Each row was made from one path, in order. Every step used is in the known rows, and no mark comes twice. Write each row's path.
Known rows
dafome tamub guzug: [ 41  25 -11  37  14 -17  25  -9  -1  -3 -18 -10 -16  21  -2  11 -11   2]
rirod mefam nusa guzug: [  4  36 -17 -12  -7 -17  39  24   1 -17   4  35   5  18 -25   7  -6   3]
mefam nusa guzug rirod: [  7  27 -23  28   3  -9  37  16 -13  18  -6  21  -2  44   2   4  -7  -2]
guzug nusa guvo: [ -2  22 -11  18 -14 -10  23 -18  33   2   1 -10   0  50 -20  16 -11   0]
guzug rirod mefam nusa: [-24  28 -44  17  -3 -12  41   5  -8 -10  -5  11 -25  42  -5   3   2  -9]
nusa guzug tamub dafome: [ 40  16  20  39 -13 -21  30 -23  -1   3 -42  21  22  18  -3  20  -3   0]
mefam nusa guzug tamub dafome: [ 26  26   6  51   0 -11  47   1  12  -5 -17  16  11  43   1  27   6  -4]
rirod dafome tamub guzug nusa: [ 32  28   1  35  -4 -29  41 -12  19 -28 -28   1   7  81 -25  12  16  -2]
guvo nusa guzug: [ 22  21   6  -4 -24 -14  18  17  -1  11 -10  35  18  29 -12   8  -8 -12]
dafome tamub guzug nusa: [ 39  27 -14  52  19 -29  30  -8  11 -14 -29  -1  -4  69  -5   4  -5   4]
nusa guvo tamub dafome: [ 16  43 -14   3 -47  -4  37 -50  41 -18  -5  -3  -6  16 -14  63   1 -23]
guzug nusa: [  0   1  -4  16   4 -13   5   2  13 -11 -12   7  12  48  -4  -7   6   1]
guzug nusa guvo tamub dafome: [ 16  45 -19  16 -44 -17  41 -48  55 -29 -17   5   4  64 -18  56   8 -23]
dafome tamub guzug rirod mefam nusa guvo: [ 14  74 -59  56  -6 -27  85 -23  11   0  -9 -13 -53  65 -24  38 -24  -5]
mefam nusa guvo tamub guzug: [ 13  63 -32  17 -31  -6  55 -20  44 -10  27   5 -18  43 -16  48  -2 -11]
dafome tamub: [ 16   9   2  23  16  -4  20   7  -4 -10 -18 -24 -20  28   5   5  -8  -5]
tamub guzug rirod mefam nusa guvo: [ -1  64 -59  33 -20 -24  65 -28  15  12  10  11 -33  37 -30  32 -16   0]
rirod mefam nusa guvo tamub: [-20  62 -33 -14 -43  -8  62  -9  37 -38  17   6 -25  46 -27  40  -1 -20]

Write each row's path
[ 30  48  -6  38 -21 -28  59 -31  40 -16 -16 -18  -5  82 -42  36  -2  -1] : rirod dafome tamub guzug nusa guvo
[ 22  38 -22  31 -14 -24  28 -32  37  10   2   3   5  42 -28  22 -13  11] : tamub guzug nusa guvo
[ 15  38  -7  34  -4 -11  67  16 -10  -7 -24   0 -12  85 -14  19   6 -12] : mefam nusa guzug rirod dafome tamub
[ 13  40 -26   2 -39 -36  42  -2 -23   9 -39  51   4  46 -24   5 -17 -18] : guvo nusa guzug rirod mefam
[ 37  48 -21  54   1 -27  48 -26  31  -1 -16 -19 -16  70 -21  27 -20   4] : dafome tamub guzug nusa guvo
[ 16  53 -53  54  13 -31  67  -3  -9 -11 -20   4 -41  64  -7  13  -8  -6] : dafome tamub guzug rirod mefam nusa
[  1  43 -54  31  -3 -25  47  -9  -6  -2  -3  28 -21  34 -13   7  -1   0] : tamub guzug rirod mefam nusa
[-11  46 -21   4 -30   7  50  -4  42 -19  26 -10 -21  51  -8  41   2 -18] : mefam nusa guvo tamub
[ -1  27  -8  11 -19  -9  48  11  -4   4  -5  23   8  56 -20  14  12  -7] : mefam nusa guzug rirod dafome
[  5  14  -3  28 -10 -10  41 -11 -13  -9 -37 -20 -21  63  -9  11   8 -17] : guzug rirod dafome tamub
[ 28  54 -19   5 -43 -17  38 -44  30  -3   3   9  -7  17 -22  41 -12  -6] : nusa guvo tamub guzug
[ 18  72 -50  11 -59 -37  63 -62   9  -5 -25  25 -20  32 -33  38 -19 -13] : nusa guvo tamub guzug rirod mefam
[  1  39 -13   7 -39 -15  37 -27  41 -24  -9   1   1  72 -19  28  -2 -14] : guzug nusa guvo tamub
[ 14  21 -14  20 -26 -21  29 -33  -7  11 -17  18   2  25 -20  11  13  -2] : tamub guzug rirod dafome
[ 25  59 -38  29 -47 -24  50 -56  14  13 -15   9 -19  38 -15  38 -15 -13] : nusa guvo tamub guzug rirod
[-21  66 -51   8 -48 -15  74 -23  20 -21  -1   7 -35  67 -20  37  -6 -25] : guzug rirod mefam nusa guvo tamub
[  3  68 -36  23 -57 -14  78 -37  35  -9   9   8 -18  76 -29  53  15 -21] : mefam nusa guvo tamub guzug rirod dafome
[ 24  22  21  32 -27 -21  35   9  -6  10 -34  30  17  59  -3   1 -10 -12] : guvo nusa guzug tamub
[  8   9  15   5  -6  -4  31   1   4 -24 -18 -21 -10  40 -15  15  12 -12] : rirod dafome tamub
[ 17  59 -24  12 -69 -24  60 -61  21  -1 -15  12  -7  51 -37  47   5 -18] : nusa guvo tamub guzug rirod dafome
[ 25  18 -14  28   4 -26  11 -15  14  -3 -10  20  16  40 -10  -1   2   9] : tamub guzug nusa
[  7  62 -55  20 -28 -31  62 -18   3 -27 -13  38 -20  57 -11  21   6 -17] : guvo tamub guzug rirod mefam nusa
[ 16  31 -23  -1 -22 -35  32 -12 -30  10 -39  40   5  14 -25  -2 -20   1] : nusa guzug rirod mefam
[ 33  25   4  20  -8 -17  37 -15   5 -17 -17  -7  -6  33 -22  19  11  -2] : rirod dafome tamub guzug
